Known rows, with every step that occurs:
p, t, a, y: [-1.103  0.541  0.620 -0.600  1.153 -0.199 -0.512  1.833 -0.432  0.795
  0.917  1.027 -0.527  0.804  4.799 -0.776 -0.161  0.815 -1.990  1.320
  2.336  0.170  1.283  0.458 -1.217]
n, s: [ 1.510  0.251 -0.094 -0.392  1.367 -0.480  0.493  0.687 -1.805  0.556
  1.445  0.190 -2.038  2.801  3.167  0.593 -0.780 -0.310  1.053  1.436
 -0.851  1.270 -0.883  0.766 -0.303]
z, t, a, y, g: [-4.198  0.416  0.622  0.406  1.950  0.020 -0.237  2.468  0.199  0.235
  0.598  0.827  0.928  2.649  3.696 -1.756 -0.434  0.738 -0.667  2.830
  1.854  0.188  2.096 -0.700 -1.482]
h, t, z, s, n: [-1.157  0.258  0.431  0.457 -1.669 -0.019 -1.236  0.506 -1.696  1.520
  0.705 -1.765 -1.863 -1.838  1.687  1.059 -0.134 -0.291 -0.294  0.522
 -1.098  0.299  0.563  0.158 -1.891]
h, t, p: [-0.833  0.303  0.070  0.254 -0.324  0.688 -0.532  1.517 -2.724  1.297
  0.829  1.382 -0.636 -0.051  4.058 -0.052 -0.767 -1.649  0.037  2.240
  0.372  0.368 -0.087  1.360 -1.393]
y, g, x: [-1.969 -0.178  0.145  1.124  1.701  0.080  0.490  1.981  0.168 -0.918
  1.020 -0.737 -0.770  0.331  1.892 -1.189 -0.295  0.188  0.213  1.009
  1.300  0.576 -0.889  0.471 -0.335]
p, t, n, s, z, x: [ 0.674  0.426 -0.527 -1.986  1.211 -1.156 -0.688  1.244 -1.982  1.034
  1.430 -1.450 -3.514  1.627  4.759  1.542 -1.252  0.666 -0.435  0.407
 -1.543  0.038  0.276  1.406 -0.909]
n, t, a, y, g: [-3.403  0.298  0.342  0.096  2.113  0.565  0.024  2.028 -0.498  0.003
  0.836  0.964  0.582  4.480  5.303 -1.322 -0.863  0.028 -0.400  2.880
  0.978 -0.102  0.313 -0.669 -1.191]
s, n: [-0.431  0.029  0.241  1.152 -0.201  0.096 -0.951  0.509 -0.727  0.123
  0.570 -0.053 -1.893 -3.948  1.584  0.604 -0.404  0.231  0.130  1.157
 -0.836  0.456 -2.166  0.252 -0.678]
s, n, t, h: [-1.080 -0.304  0.232  0.325 -0.041  0.474 -0.633  0.811 -2.487  0.490
  1.270  1.270 -1.688 -1.694  5.719  0.845 -0.373 -0.220  0.123  0.617
 -1.674  0.045 -2.456  0.380 -0.873]
t, n, s, z, x, g, y: [-0.244  0.019 -0.395 -4.072  2.145 -0.601  0.208  0.578 -1.617  0.424
  0.768 -0.589 -3.506 -2.298  3.179 -1.247 -1.407  0.536 -1.750  1.530
 -1.273 -0.480 -0.513  0.556 -0.485]
y, g, x, z, s, n, t: [-1.873 -0.063 -0.134  0.358 -0.548  0.339 -0.625  0.240 -1.845 -0.782
  1.436 -1.267 -1.772  0.923  3.313  0.147 -0.046 -0.176  2.288  1.421
 -1.024 -0.451 -0.794 -0.396 -1.159]
s, z, t: [-1.129  0.076  0.052 -0.279 -1.047 -0.529 -0.726  2.401 -0.549  0.473
  0.793  0.552  0.167 -1.820  1.406  0.118 -0.513  0.799  1.781  1.415
  0.612  0.271  2.092  0.154 -1.162]
z, s, n: [-0.157  0.241  0.265  0.113 -0.382 -0.061 -1.070  0.072 -0.741  0.701
  0.664 -0.645 -2.543 -2.725  0.854  0.968 -0.488 -1.433  0.039  1.134
 -1.235 -0.190 -0.873  0.070 -1.168]
h, t: [-1.103  0.445  0.269  1.218 -0.915  0.073 -0.199  1.116 -1.163  0.772
  1.403  0.199 -1.068  2.733  2.758 -0.311 -0.550 -0.675 -0.165  1.354
  0.957  1.005  0.795  0.678 -0.995]
p, t, h: [-0.321 -0.182  0.425  1.253  0.924 -0.393 -0.170  1.785 -2.186  0.889
  1.439  1.237 -1.619  0.001  5.154 -0.119 -0.044 -1.004 -0.556  0.009
  0.666  0.441 -1.250  1.445 -1.021]
a, y, g, x, z, t, n: [-4.008  0.273  0.247  0.257  0.444 -0.533 -0.893  1.877 -1.369  0.013
  0.324 -0.679 -0.442  0.616  3.417 -2.006  0.362  1.870  0.304  1.679
 -0.012  0.285  1.626 -0.119 -0.619]
z, s, n, t, a, y, g: [-3.378  0.389  0.491 -0.334  1.243  0.468 -0.696  1.002 -0.565  0.209
  0.670 -0.013 -0.641  2.552  4.513 -0.239 -0.729 -0.463 -0.468  2.657
 -0.465 -0.677  0.275 -1.226 -1.772]
s, z, t, h: [-1.753 -0.389  0.246  0.162 -0.329 -0.185 -0.611  2.658 -1.340  1.137
  0.777  0.991 -0.005 -3.596  3.373  0.138 -0.306  0.469  0.733  0.559
  0.121  0.158  1.620  0.523 -1.063]
y, g, x, z, s: [-1.579 -0.037 -0.127  1.051  0.446  0.150 -0.121  0.923 -0.350 -0.167
  1.050 -1.814 -1.136  0.295  0.758 -1.115 -0.229 -0.546  1.702  1.367
  0.835 -0.156  1.628  0.260 -0.720]
p, t, z: [ 0.162  0.006  0.234  0.586  0.235 -0.648 -0.427  2.127 -1.719  0.939
  1.021 -0.257 -0.780  0.775  3.397 -0.096 -0.019  0.419  0.174  0.206
  0.834  0.659 -0.454  1.419 -1.395]
p, t, a, y, g: [-3.182  0.270  0.624  1.286  2.282 -0.059 -0.198  2.199 -0.240  0.171
  0.788  0.605 -0.087  3.555  4.581 -1.305 -0.387  0.138 -1.022  2.261
  1.928  0.163  0.298 -0.247 -1.479]
h, t, z, x: [-1.580  0.557 -0.173 -1.696 -0.054 -0.200 -0.383  1.796 -0.462  1.474
  1.399 -1.230 -1.253  2.104  3.554 -0.357 -0.862  1.086 -2.054  0.601
  1.268  0.415  2.582  1.632 -1.339]
g, x: [-0.123  0.109  0.095 -0.616  0.619  0.057  0.279  1.503 -0.042 -0.371
  1.139 -0.386 -1.263 -2.331  1.647 -0.630 -0.155  0.528 -0.403  0.158
  1.607  0.572 -0.183  1.126 -0.100]
x, g: [ 1.300  0.366 -0.091  0.424  1.781 -0.154  0.308  0.253 -0.816 -0.360
  0.853  1.206 -2.054  0.488  2.312 -1.595 -1.119 -1.736  0.212  2.856
  0.246  0.026 -0.543  1.106 -0.197]
h, t, a, y, g: [-4.243  0.372  0.651  1.556  1.329  0.548 -0.157  1.972 -0.082  0.555
  0.678  0.056  0.317  3.888  4.240 -1.448 -0.640  0.049 -1.365  2.738
  1.815  0.499  1.621 -0.608 -1.460]

Rows:
[-0.031  0.079 -0.169 -0.853 -0.127  0.759 -1.081  0.902 -3.326  0.400
  0.734  2.044 -1.114 -2.536  5.258  0.942 -0.780 -1.268  1.107  2.184
 -1.809 -0.452 -2.943  0.779 -1.333]	s, n, t, p
[ 0.365  0.037 -0.431 -4.346  1.968 -0.516  0.891  0.978 -0.800  0.168
  1.173  0.077 -2.772 -1.831  2.405 -1.458 -1.356  0.611 -1.173  1.752
  0.247 -0.354  0.349  0.570 -0.551]	n, s, z, x, g, y
[-3.113  0.077  0.058 -0.745  0.683  0.231 -0.424  2.792 -1.821  0.160
  0.372  1.265  0.967 -1.767  3.642 -1.990  0.225  0.912  1.230  2.701
  1.334  0.009  2.072  0.484 -1.165]	a, y, g, x, z, t, p
[-0.056  0.261 -0.177  0.448 -0.457  0.097 -0.592  0.307 -0.831  0.879
  0.928 -0.717 -1.307  0.007  0.639 -0.420 -0.507 -1.317  1.787  1.782
  0.212 -0.130  1.924  0.468 -0.814]	x, z, s
[-2.379  0.331  0.098 -0.772  1.436 -0.948 -0.178  1.338 -2.496  0.180
  0.907 -1.193 -1.446  3.657  4.545 -1.005  0.213  1.963  0.997  1.630
 -1.075  1.127  1.219 -0.147 -0.464]	a, y, g, x, z, t, n, s
[-1.012 -0.294  0.028  0.382 -0.858  0.541 -0.978  0.115 -2.920  0.862
  1.246  0.264 -1.874 -1.700  4.820  0.654 -0.257 -0.628  1.374  0.836
 -1.934 -0.426 -0.625  0.125 -1.143]	x, z, s, n, t, h
[-3.513 -0.515  0.244  1.743  0.643  0.024 -0.150  2.206 -1.420 -0.056
  1.167 -0.083 -0.092 -1.259  3.953 -1.693  0.477  1.283  1.060  0.701
  1.196  0.411  1.612  0.455 -0.812]	y, g, x, z, t, h
[-1.947 -0.283  0.179  1.110 -0.341 -0.062 -0.642  1.638 -1.791  0.956
  1.103  1.009 -0.276 -1.820  3.707 -1.085  0.207  0.722  1.153  1.005
  0.707  0.394  1.983  0.720 -0.835]	x, z, t, h
[ 0.993  0.680 -0.364 -1.672  2.117 -0.897  0.080  1.133 -1.023  0.229
  1.411  0.083 -2.706  2.128  4.267 -1.467 -0.960 -0.350 -1.645  1.522
  1.077 -0.348  0.951  2.200 -1.035]	p, t, z, x, g
[ 1.862  0.596 -0.642 -1.843  2.409 -1.250 -0.192  0.315 -2.387  0.241
  1.286 -0.758 -4.491  2.264  5.198  0.109 -1.569 -0.627 -0.527  1.817
 -1.742 -0.372  0.092  1.692 -0.619]	p, t, n, s, z, x, g
[-0.737  0.194 -0.140 -3.709  2.026 -0.276  0.624  0.840  0.047 -0.141
  1.160  1.140 -2.426 -1.238  2.131 -2.811 -1.013 -0.300 -2.704  1.838
  1.620 -0.606 -0.040  0.940 -0.603]	z, x, g, y
[-0.408  0.150 -0.010 -0.189 -0.568  0.200 -0.727  0.407 -1.920 -0.200
  1.299  0.951 -1.661  0.170  4.171  0.804 -0.545 -0.152  1.086  1.472
 -1.182  0.073 -2.392  0.103 -0.927]	s, n, t
[-0.486 -0.059  0.041 -0.485 -0.777  0.153 -0.794  1.083 -2.091  0.607
  0.851 -0.154 -0.817 -1.092  4.169  0.768 -0.330  1.204  0.797  0.762
 -1.348  0.237 -1.680  0.376 -1.246]	s, n, t, z
[ 0.839  0.744 -0.515 -1.769  2.410 -0.380  0.317  0.383  0.053 -0.234
  1.273  0.785 -2.863  1.483  2.879 -1.681 -1.553 -1.260 -1.436  2.565
  0.714 -0.440  0.840  1.729 -0.269]	z, x, g
[-1.773  0.445  0.261 -2.239 -0.419  0.693 -0.972  0.464 -0.981  0.285
  0.992 -0.721 -1.033 -3.045  4.419 -0.269  0.041  1.777 -0.400  1.077
  0.781 -0.750  2.281 -0.540 -1.140]	g, x, z, s, n, t, a, y
[-3.984 -0.008  0.314  1.802  0.318  0.818 -0.284  1.491 -0.487 -0.102
  0.937 -1.665  0.163 -0.015  3.544 -2.020  0.175  2.279  0.006  1.671
  2.776  0.472  3.016 -0.221 -0.810]	h, t, a, y, g, x, z
[-4.453  0.197  0.433  1.297  1.316  0.262 -0.552  2.074 -0.054  0.209
  0.555  0.195  1.141  1.833  3.542 -2.204 -0.181  1.533  0.422  3.016
  2.012  0.157  2.906 -0.788 -1.316]	x, z, t, a, y, g
[-0.176  0.402  0.000 -1.217 -0.864  0.058 -0.799  0.146 -1.934  0.210
  1.383  0.418 -2.127  1.261  3.412  1.117 -0.619 -1.251  1.089  1.402
 -1.768 -0.476 -1.335 -0.106 -1.330]	z, s, n, t
[-1.820  0.378  0.418  1.504 -0.220  0.776 -0.770  0.578 -0.919  0.835
  1.313 -0.559 -0.893  0.417  3.818 -0.191 -0.718 -0.055 -0.993  1.345
  1.764  0.431  1.676  0.307 -1.365]	h, t, a
[-1.638 -0.047  0.412  0.122  0.349 -0.266 -0.284  2.144 -1.521  0.945
  1.156  1.583 -0.478 -0.907  4.016 -0.649 -0.053 -0.172 -0.296  0.734
  0.578  0.441  1.009  0.816 -0.989]	z, t, h
[-1.147 -0.016 -0.162 -4.272  0.956 -0.110  0.051  0.708 -1.201 -0.035
  1.149  0.410 -2.414 -2.329  4.045 -1.818 -0.718  1.101 -2.133  1.312
  0.011 -0.775 -1.042  0.487 -1.214]	s, n, t, z, x, g, y
[-1.614  0.078 -0.041 -0.071 -0.926 -0.303 -0.429  1.496 -0.796 -0.306
  1.341 -0.291 -0.375 -1.789  1.764 -1.483  0.509  2.041  1.623  0.827
  2.086  0.588  2.812  0.740 -0.583]	g, x, z, t
[-0.874  0.096 -0.309 -4.816  1.608 -0.148  0.625  1.299 -0.976  0.079
  1.344  0.879 -1.649  0.446  4.078 -2.517 -0.929  0.559 -2.069  1.526
  0.959 -0.709  0.241  0.957 -1.017]	n, t, z, x, g, y
[ 0.887  0.325 -0.668 -2.624  1.175 -0.577  0.085  1.559 -0.476  0.837
  1.406 -1.081 -2.252  0.082  2.779  1.086 -1.561  0.939  0.129  1.027
 -0.460  0.143  1.444  1.115 -0.519]	n, s, z, x
[-3.060 -0.050  0.010  0.411  0.934  0.842 -0.083  1.431 -0.604 -0.641
  1.082 -0.712  0.323  0.440  4.685 -1.845 -0.086  2.174  1.019  1.863
  1.991 -0.150  1.691 -0.248 -0.591]	n, t, a, y, g, x, z
[-1.008  0.382 -0.402 -2.803  0.171 -0.083 -0.801  1.306 -0.972  0.670
  1.335 -0.594 -1.710  0.069  4.709  0.539 -0.902  1.517 -1.101  0.594
 -0.694 -0.336  0.031  1.110 -1.267]	s, n, t, z, x
[-0.396  0.361  0.245  1.179  0.610 -0.736 -1.102  0.724 -2.311  0.633
  0.889  0.059 -2.652  1.976  4.355  0.159 -0.299 -1.083 -0.556  0.706
 -0.963  0.326 -2.120  1.152 -0.917]	p, t, n
[-2.454  0.205  0.040 -0.946 -0.453  0.187 -0.435  0.922 -1.423 -0.407
  1.129 -0.618 -1.170  1.422  3.766 -0.434  0.076  0.685  1.331  1.719
 -0.605 -0.457  0.170 -0.754 -1.097]	a, y, g, x, z, s, n, t
[ 2.183  0.492 -0.798 -2.339  2.369 -0.642  0.535  0.599 -0.853  0.088
  1.295 -0.360 -3.192  0.853  3.198 -0.255 -1.915 -0.290 -0.010  2.428
 -0.723 -0.155  1.320  1.372 -0.264]	n, s, z, x, g
[-0.335  0.080  0.327 -0.177 -0.626 -0.094 -1.168  0.627 -1.052  1.201
  0.336 -1.451 -1.832 -3.979  0.924  1.033 -0.310 -0.244 -0.038  0.552
 -1.466 -0.058 -0.421  0.236 -1.481]	t, z, s, n
[-0.506 -0.259  0.112 -0.476  0.200 -0.542 -0.166  2.166 -2.366  1.278
  1.160  0.544 -0.789 -1.850  4.309  0.826 -0.414  0.583  1.272  0.438
 -0.964  0.710  1.417  0.411 -0.995]	n, s, z, t, h
[-2.655 -0.111  0.065  0.999  0.082  1.060 -1.109 -0.182 -1.517 -0.605
  1.298 -2.089 -1.476 -1.308  4.390  0.135 -0.326  0.808  1.279  1.383
 -0.013 -0.964  0.163 -0.790 -1.477]	y, g, x, z, s, n, t, a
[-0.278  0.181 -0.201 -0.291 -1.438  0.288 -1.090 -0.350 -2.193  0.232
  1.333 -0.061 -1.944  0.520  3.115  0.691 -0.364 -0.616  2.317  1.649
 -1.623 -0.545 -0.461 -0.187 -1.210]	x, z, s, n, t
[ 0.978  0.372 -0.705 -1.584  1.746 -0.299  0.101  1.036  0.146 -0.020
  0.869  0.096 -2.411 -1.294  2.225 -1.015 -1.838 -0.605 -0.501  2.424
  0.337 -0.727  1.605  1.466 -0.371]	s, z, x, g
